What can hang from each mark
Q: J M
J: A B C M S
C: M
A: J
B: G U
S: J
U: B G
M: A C

Every row comes from one small tree of marks. Brackets hold a mark, then the marks that hang from it, in alphabetical order. Every link used is in the known rows. Which tree was each row made from?
Known rows
{Q {J C M S}}: [ 1.606  2.214  2.835 -2.858  3.136 -2.487  0.958 -2.463  1.302 -0.889
  2.881 -0.021 -2.176  3.373  2.676 -0.167 -4.670 -0.648  3.642 -1.920
  4.116 -1.081 -3.881  0.571 -0.720  1.207 -2.828]
{J C M S}: [ 1.904  2.418  0.927 -3.189  4.500 -0.984  1.841 -1.844  3.623  0.121
  3.505 -0.307  0.127  1.046  2.390 -1.675 -2.639 -1.506  3.677 -2.854
  4.810 -1.807 -4.572  1.112 -0.461  0.830 -5.409]
{C {M {A {J S}}}}: [-1.707  3.972 -6.021  2.127  1.274  2.836 -2.131  0.463  0.762  0.942
 -0.542  1.293  1.109  1.777 -2.211  1.393  0.418  3.237 -0.023  1.934
  2.562  0.329  1.821  0.603 -1.136 -2.584  0.407]
{C {M A}}: [-1.230  1.636 -6.675  0.058  0.186  0.335 -1.672  3.614 -0.354  0.516
 -3.229 -2.948 -0.622  2.528 -0.678  0.168  0.525 -0.175  1.879  0.452
  0.536  1.208  1.789 -0.488 -1.764 -0.316  1.031]
{S {J {B U} C {M A}}}: [ 1.113 -2.397 -6.270 -0.541  0.985 -3.581 -0.966 -2.008  4.147  3.297
  1.442 -5.408  0.772  1.732 -2.569 -0.028  2.815 -2.525 -0.294 -2.472
  5.448  0.658  0.281 -0.013  0.447 -0.603 -0.071]
{M A}: [ 0.996  1.450 -2.092 -0.139 -0.265  0.008  0.256  3.378  0.545  1.116
 -2.370 -2.675  0.101  2.178 -0.266  0.726 -1.337 -2.266  2.963 -0.700
 -2.122 -0.063 -0.323 -0.155 -1.039 -2.165  0.339]
{J A {B G}}: [ 0.805 -3.537  4.664 -1.903 -2.344 -0.637  1.604  0.348 -2.923 -0.716
 -2.178  0.937  0.226 -2.657 -0.857 -2.008  1.911 -1.019 -3.812  0.905
 -3.889  1.338  0.830  0.327  1.995  2.259  1.234]
{M {A {J B S}} C}: [ 0.764 -0.368 -1.631  2.703 -1.174  2.829  0.730  0.856 -0.217  0.661
 -0.111  3.230  4.776 -1.669 -1.547  2.936  0.384  1.161 -0.952  3.640
 -1.850 -0.777  2.226  3.000  1.720 -4.570  0.571]
{J A}: [ 2.107  1.142  3.810 -0.802 -0.238  0.611  1.560  1.233 -0.263  0.095
 -1.265 -0.556  0.830 -1.574  0.608 -0.072 -0.456 -1.384 -0.540 -1.483
 -2.959  0.139 -1.246 -0.814 -0.479  0.140  0.450]
{M {A {J {B G} S}} C}: [-0.263 -2.409 -1.437  1.502 -2.517  2.715  0.057 -0.770 -2.002 -1.056
 -2.039  3.086  2.676 -1.679 -2.755  1.267  0.640  1.519 -1.147  5.132
 -3.392  0.511  2.785  2.591  4.072 -3.334 -0.818]
{J B}: [ 0.133 -0.996  1.815 -0.979 -1.824 -1.464  2.575  4.880 -1.327  1.838
 -0.100  1.194  1.124  1.532  0.520 -1.092 -0.395 -2.333 -0.551 -0.597
 -1.969 -0.583  0.306  0.279 -0.682  0.980  1.120]
{A J}: [-1.110  3.593  0.678  2.004 -2.294  2.564  0.823  3.164 -0.794  0.834
  0.700  1.883 -1.302  2.637 -0.750  1.400 -1.916 -0.319  1.403 -1.212
 -2.971 -1.367 -0.624 -2.333 -1.473 -2.070 -0.655]
{U G}: [ 0.195 -0.020  1.549 -0.177  0.386  0.601 -1.645  2.922 -2.159  1.195
 -2.965 -1.376  2.098  1.725  1.295 -1.774 -0.979 -1.780  2.182 -1.170
 -4.793  0.794 -1.003 -3.478  0.364 -1.723 -1.688]
{U B G}: [-0.950 -0.736  0.958  0.895 -0.702 -0.584 -2.565  3.567 -3.508  1.592
 -3.336 -0.917  2.254  1.134  0.797 -0.875  1.578 -3.382 -2.085 -0.751
 -3.163  1.319  1.315 -2.936  0.759 -1.139 -0.967]
{Q {J A {B G}} M}: [-1.336 -3.039  5.328 -1.392 -2.456 -4.319 -2.301 -2.614 -5.287 -3.222
 -2.352  0.616 -5.010 -0.550 -0.403 -1.085 -0.374  3.124 -2.375  2.547
 -3.784  1.856  2.673 -2.014  0.427  4.628  4.272]
{S {J A}}: [ 1.843  1.223  0.849 -0.565  0.765  0.742  0.055  1.439  0.812  2.322
 -0.243 -0.694  1.674 -0.115 -1.195 -0.553 -0.457 -0.632 -1.320 -2.577
 -2.342  1.362  0.165 -2.417 -0.193 -0.990  2.286]
{M {A J}}: [-0.208  3.417 -2.329  2.979 -1.632  2.216 -0.520  2.154  0.173  0.998
 -0.767 -0.621 -0.953  1.914 -1.849  2.944 -1.050  0.060  2.201 -0.342
 -2.909 -0.735 -0.026 -0.789 -1.745 -4.284  0.627]
{A {J B C M S}}: [ 0.116  1.428  1.708 -0.262  2.489 -0.577  1.770 -2.913  2.493  0.766
  5.654  3.320  1.019 -0.174  0.331  0.397 -0.515  1.215 -0.126 -1.739
  4.155 -2.370 -3.022  1.686 -1.085 -0.176 -2.774]
{J A B {M C} S}: [ 4.221 -3.025  3.256 -2.607  2.191  0.222  2.364 -3.594  0.074 -0.592
  2.948  3.529  6.683 -5.237 -0.588  0.035  0.619  0.147 -2.656  0.629
 -0.486  0.277 -0.661  2.956  2.184  0.081 -2.317]
{M {A J} C}: [-0.027  2.011 -2.670  3.857 -2.856  4.398 -0.646  2.021 -0.795 -0.512
 -1.741 -0.212  0.383  0.079 -1.207  3.921 -1.232  0.028  3.081  1.803
 -5.441 -0.576  1.201 -0.660  0.034 -5.265 -0.711]
{J C {M A}}: [ 1.684  1.525 -2.730 -1.221  2.782 -1.088 -0.323 -1.190  3.124 -0.187
  0.984 -4.602 -1.906  1.105  0.990  0.496 -1.611 -2.412  5.195 -3.161
  2.278 -1.002 -3.630  0.416 -2.128 -1.204 -2.915]
{S {J A B {M C}}}: [ 3.071 -3.541  0.143 -1.576  0.820  0.246  0.335 -1.726 -0.277  1.308
  3.291  1.479  5.038 -3.206 -2.653  0.428  0.872  0.060 -2.520 -1.542
 -3.014  1.817  0.591 -0.772  1.160 -0.590  0.554]
{S {J C}}: [-0.893  2.231 -1.557 -0.118  0.792 -0.033 -0.012  3.517  2.637  2.255
  0.035 -2.538 -1.927  3.384  1.593 -1.433 -2.033 -1.852  2.956 -3.177
  0.877 -0.755 -1.244 -2.482 -0.832 -0.278  0.004]

Write each row's tree
[ 0.495 -1.220 -0.019  1.122 -2.298  2.132  1.460 -0.312 -1.494 -0.092
  4.470  3.974  1.936 -0.704 -2.144  2.390 -0.737  0.284  0.103  0.018
 -3.683 -1.008  0.039 -0.572 -0.115 -1.772 -2.257] => {A {J B {M C}}}
[-2.151  3.034 -0.589 -0.573  1.477 -1.287 -0.927  1.154 -0.280 -1.260
 -1.257 -0.338 -3.215  4.093  3.621 -0.697 -2.514  1.208  1.802  1.288
  4.730 -0.123  0.257  0.457 -0.839  2.834  0.501] => {Q {J {C M} S}}
[-0.878  4.565  1.988  1.782  0.824  2.151  1.040  0.170  2.432  0.320
  1.446  1.718 -1.169  1.233  2.118  0.363 -2.048  0.698  2.009 -0.654
  2.577 -2.658 -2.621  0.448 -0.452 -1.614 -2.377] => {A {J C S}}
[-3.350  4.683 -2.653  2.118  1.551  2.458 -0.757  0.095  1.597 -0.351
  0.880  1.400 -1.840  1.652  1.618 -0.157 -0.442  2.584  1.040  0.427
  4.816 -1.312 -0.522 -0.080 -1.282  0.174 -1.260] => {A {J {C M} S}}
[ 3.399 -2.596 -2.404 -2.124  1.998 -0.491  1.426 -1.513  0.863  0.398
  1.604  1.546  6.142 -1.949 -1.225  0.841 -0.196 -1.076  0.848  1.460
  0.717  0.280  0.117  3.597  1.823 -1.965 -2.735] => {J B {M A C} S}
[ 2.397 -1.303  4.171 -1.779  2.310 -1.963  2.023 -3.000  1.396 -0.543
  2.753 -0.945  0.503 -3.268  1.344 -0.297  1.302 -1.304 -0.923 -3.094
  1.794 -0.693 -3.340  1.309 -1.632  1.912 -0.436] => {J A B C M}
[-1.975  0.955 -5.514  2.155  0.390  1.190 -1.349  0.977 -0.090  1.535
  0.040  2.863  3.000  0.651 -2.691  1.456  2.348  3.086 -2.754  2.785
  3.016  0.377  2.931  2.133 -1.109 -1.438  2.874] => {C {M {A {J B S}}}}
[ 2.317 -3.879  3.675 -3.745 -0.241 -1.900  1.249 -3.375 -2.020 -1.325
  1.259  1.082  0.891 -3.004 -2.586 -1.842  1.234 -0.612 -2.913 -0.800
 -2.432  1.545 -1.126  0.020  1.133  2.437 -1.494] => {J A {B G} M}
[-1.798 -0.837 -2.257  0.459  1.403 -0.467 -1.541  0.904  0.923  1.460
 -0.294 -1.345  0.341 -1.307  0.594 -1.418  3.280  1.188 -3.685 -1.280
  3.019  1.623  1.816 -0.583 -1.416  2.613  5.012] => {S {J A B {C M}}}
[-3.405 -1.408 -2.608  1.671 -2.921 -1.120 -3.743 -1.380 -2.237 -1.468
 -1.502  0.021 -4.271  0.541 -3.197  0.280  1.010  3.766  0.108  2.260
 -2.872  0.208  2.957 -1.755 -0.594 -0.127  1.773] => {Q {M {A {J {B G}}}}}
[-0.959 -4.160 -3.152  3.192 -6.799  1.723 -0.494 -0.530 -2.459 -0.701
 -4.091 -1.116  0.165 -0.764 -4.336  1.911  3.176 -0.597 -2.136  5.229
 -3.797  1.113  4.414  0.171  4.663 -2.928 -0.914] => {M {A {J {B G U}}} C}
[-3.954  4.260 -2.924  3.074 -0.909  2.924 -1.367  1.969  0.316 -0.673
  0.158 -0.413 -4.394  2.500  1.415  0.743 -0.137  1.377  2.265 -0.481
  1.553 -1.120 -0.319 -2.052 -2.715  0.334 -0.419] => {A {J {C M}}}
[ 1.295 -1.246  6.512 -0.179 -2.125 -2.386  1.420  1.098 -3.295 -0.047
 -1.024  1.368  0.175 -0.312  0.480  1.432 -0.505 -0.491 -3.564  0.370
 -2.933  0.867  1.018  0.572 -0.648  1.231  5.029] => {Q {J A B}}
[-2.324 -2.709 -2.198 -0.701 -0.015 -0.556 -2.426 -0.577 -0.835 -0.456
 -1.983 -1.511 -1.709 -1.396 -0.570 -3.165  3.348  1.575 -3.867  0.352
  1.717  2.870  2.498 -1.113  0.985  3.773  3.310] => {S {J A {B G} {C M}}}
[ 0.776 -2.773  1.903 -4.580  2.214 -2.750  1.862 -3.003  0.942 -0.928
  2.468  1.109 -0.031 -0.095  0.830 -3.595 -0.612 -0.965  0.365 -0.406
  3.843 -0.770 -2.785  2.130  1.894  3.051 -4.910] => {J {B G} C M S}
[ 1.419 -3.167  4.320 -3.182  0.903 -1.987  1.215 -4.484 -0.322 -2.255
  1.109 -1.058 -1.588 -3.548  0.143 -2.145  1.468 -1.185 -1.449 -1.453
  0.144  0.490 -2.561  0.683  0.682  3.144 -1.982] => {J A {B G} C M}
[ 1.090  2.086  6.295  0.472 -0.350 -1.026  0.680 -0.269 -0.852 -1.841
 -2.007 -2.072 -4.045 -0.028  3.769  1.310 -2.397 -0.843  1.203 -1.071
 -1.342 -0.326 -1.899 -0.463 -1.322  1.072  2.222] => {Q {J A C}}
[-0.652  0.036 -3.925  1.076 -0.777  0.445 -2.922  1.149 -0.473 -1.874
 -2.674 -2.987 -1.952  0.148  0.382  0.929 -1.494  0.868  5.126  1.763
 -3.533 -0.229  2.049 -1.757 -0.217 -1.299 -0.698] => {Q {M A C}}
[ 0.688 -3.693  1.562 -1.965 -1.434 -0.919  0.102  0.421 -1.850  1.479
 -1.447  0.702  1.344 -1.465 -2.727 -2.453  1.506 -0.171 -4.607 -0.142
 -3.161  2.573  1.795 -1.335  2.251  1.148  2.992] => {S {J A {B G}}}
[ 2.333 -5.702  0.181 -2.675 -0.626  0.115 -0.250 -3.264 -1.828 -0.459
  1.280  1.317  2.981 -3.499 -3.728 -1.484  0.776  0.179 -3.060  0.002
 -4.287  2.812  1.095 -1.276  3.478  0.565 -0.806] => {S {J A {B G} {M C}}}
[-0.121  4.391 -1.392  2.664  1.759  2.029 -0.268 -0.564  3.395  0.230
 -0.246 -0.648 -0.576  0.580  1.177  1.778 -1.295  0.708  2.821  0.004
  2.437 -2.010 -1.855  1.776 -0.760 -3.756 -1.128] => {M {A {J C S}}}
[-3.180  2.313 -5.977  0.035  1.474  0.471 -2.167  3.556  1.559  1.727
 -0.546 -2.651 -2.583  3.915  1.269 -2.019 -0.192  0.172  1.990 -2.148
  3.281  0.769  0.608 -2.704 -1.705  1.604  1.162] => {S {J {C M}}}
[-1.118 -2.927  3.735 -1.853 -4.571 -3.141  1.073  2.732 -5.269 -1.008
 -2.374  1.387 -3.303  3.860 -0.270 -0.970 -2.200 -1.011 -1.018  1.986
 -4.190  1.228  1.895 -0.741  1.429  2.747  2.468] => {Q {J {B G}}}
[-1.928 -2.486 -0.761 -1.471 -1.367 -1.509 -0.162  2.356  0.100  1.173
 -0.883 -1.248 -2.603  2.103  0.204 -3.183  0.002 -1.623 -0.138 -1.081
 -0.171  0.587  0.534 -1.405  1.552  1.893  1.061] => {S {J {B G} C}}
[-2.170  1.418  2.190  2.880 -1.970  0.841  1.487  2.224  0.275  0.619
  1.561  1.152 -2.011  0.700  1.825  1.098  0.013 -0.595  0.166 -0.927
 -0.237 -2.514 -0.892 -0.037 -2.063 -0.399  1.086] => {A {J B C}}
[-0.752 -0.175  3.200 -0.458  1.745 -2.010 -0.266 -1.690 -1.167 -1.159
 -0.910  1.121 -0.436 -1.076  3.130 -0.156  1.175  2.261 -3.552  2.141
  4.820  0.856  1.350  2.814 -0.674  3.871  4.484] => {Q {J A B {C M} S}}
[-1.971  1.884 -4.095  4.123 -1.902  2.575 -3.652 -0.341 -0.743 -1.982
 -1.184 -0.814 -2.694 -0.128 -1.071  3.286 -1.114  3.333  4.290  2.129
 -4.549 -0.786  2.231 -2.609 -0.937 -3.385 -0.007] => {Q {M {A J} C}}
[ 3.690 -0.131 -3.162 -2.252  2.875  1.178  0.697 -1.703  1.821 -0.342
  1.011 -0.041  4.280 -0.717 -0.983  0.869 -2.161 -0.910  3.687  0.632
  0.092  0.108 -1.116  1.926  1.769 -3.008 -4.630] => {J {M A C} S}
[-4.421  1.858 -2.210  3.168 -1.596  1.355 -0.435  2.305 -0.497  0.085
  1.217  1.047 -2.743  1.455  1.130  0.735  1.774  1.610 -0.581  0.457
  2.168 -1.065  1.207 -0.502 -2.635  1.421  1.983] => {A {J B {C M}}}
[ 2.201  2.093  4.920 -0.938  3.372  0.520  1.670 -1.423  2.688 -0.458
 -0.692 -0.518  1.302 -2.977  3.539 -1.300 -0.572 -0.914  0.113 -1.025
  2.801 -1.133 -3.151  1.992  0.396  0.508 -1.413] => {J A C S}
[-1.111  1.973  2.778  1.704  0.144  0.714  2.009  0.746  1.792  1.062
  2.250  3.173  0.559  0.092  1.811  0.234 -0.033  0.692 -0.739  0.189
  2.874 -2.637 -1.249  2.070 -0.362 -0.695 -0.153] => {A {J B C S}}
[ 1.471 -2.116 -0.631  0.571 -1.576  1.003  2.045 -3.440  0.617  1.016
  3.817  3.465  4.970 -0.846 -3.447  1.619  1.580  0.013 -2.651  2.229
  2.026 -0.766  0.736  1.061  3.441 -1.597 -4.697] => {A {J {B U} {M C} S}}
[-1.066 -2.247  1.204 -1.712  1.683 -0.650 -0.331 -2.604 -0.532 -2.268
 -2.083  0.561 -0.175 -3.404  1.600 -3.669  3.259  1.768 -4.060  2.644
  4.345  1.406  0.716  2.583  2.136  4.593  0.510] => {J A {B G} {C M} S}
[-2.107 -2.061  1.954  0.521 -3.304 -2.642 -1.460  1.900 -4.270 -2.178
 -0.795  1.301 -3.042  2.013  1.476  0.964 -2.370  1.714  1.742  3.053
 -4.592 -0.134  3.590 -1.999 -0.162  2.277  2.821] => {Q {J B} {M C}}
[-2.065  2.130 -6.097  1.024  1.182  0.383 -1.888  2.503  1.422 -0.462
 -3.347 -4.933 -3.073  2.051  1.992 -0.006  0.425 -0.600  3.499 -0.249
  2.682  0.131  0.285  0.169 -2.125  0.409  0.600] => {J {C {M A}}}
[ 2.632  1.415  3.353 -1.801  2.863 -0.478  1.146 -3.504  2.365 -1.304
  1.902 -2.379 -1.106 -2.431  1.788 -0.110 -0.699 -1.425  1.693 -3.962
  1.284 -0.857 -4.504 -0.325 -1.560  1.017 -2.778] => {J A C M}
[ 0.998 -2.085  4.066  0.852 -1.657 -1.794  2.118 -0.866  1.129  0.604
 -2.125 -3.312  0.339 -2.800  1.534 -0.478  4.059 -2.858 -3.433 -0.230
  2.767 -0.579 -0.115  1.262  1.098  2.189  0.746] => {J A {B U} C}
[ 3.121  0.512 -0.208 -2.667  2.696 -0.382 -0.153 -2.243  1.696  1.848
  3.046 -0.461  2.169 -0.532 -2.783 -0.464 -0.977 -0.387 -0.588 -4.515
 -0.630  1.600 -1.983 -2.710 -0.832 -0.615 -0.485] => {S {J A M}}
[-0.564  1.541 -0.563  2.501  0.976  0.557  0.503 -0.256  2.334  1.111
  0.499  0.880  1.046 -0.755  0.751  1.729  0.823  0.805 -0.063  0.757
  2.897 -1.886 -0.343  3.387 -0.761 -2.616  0.987] => {M {A {J B C S}}}
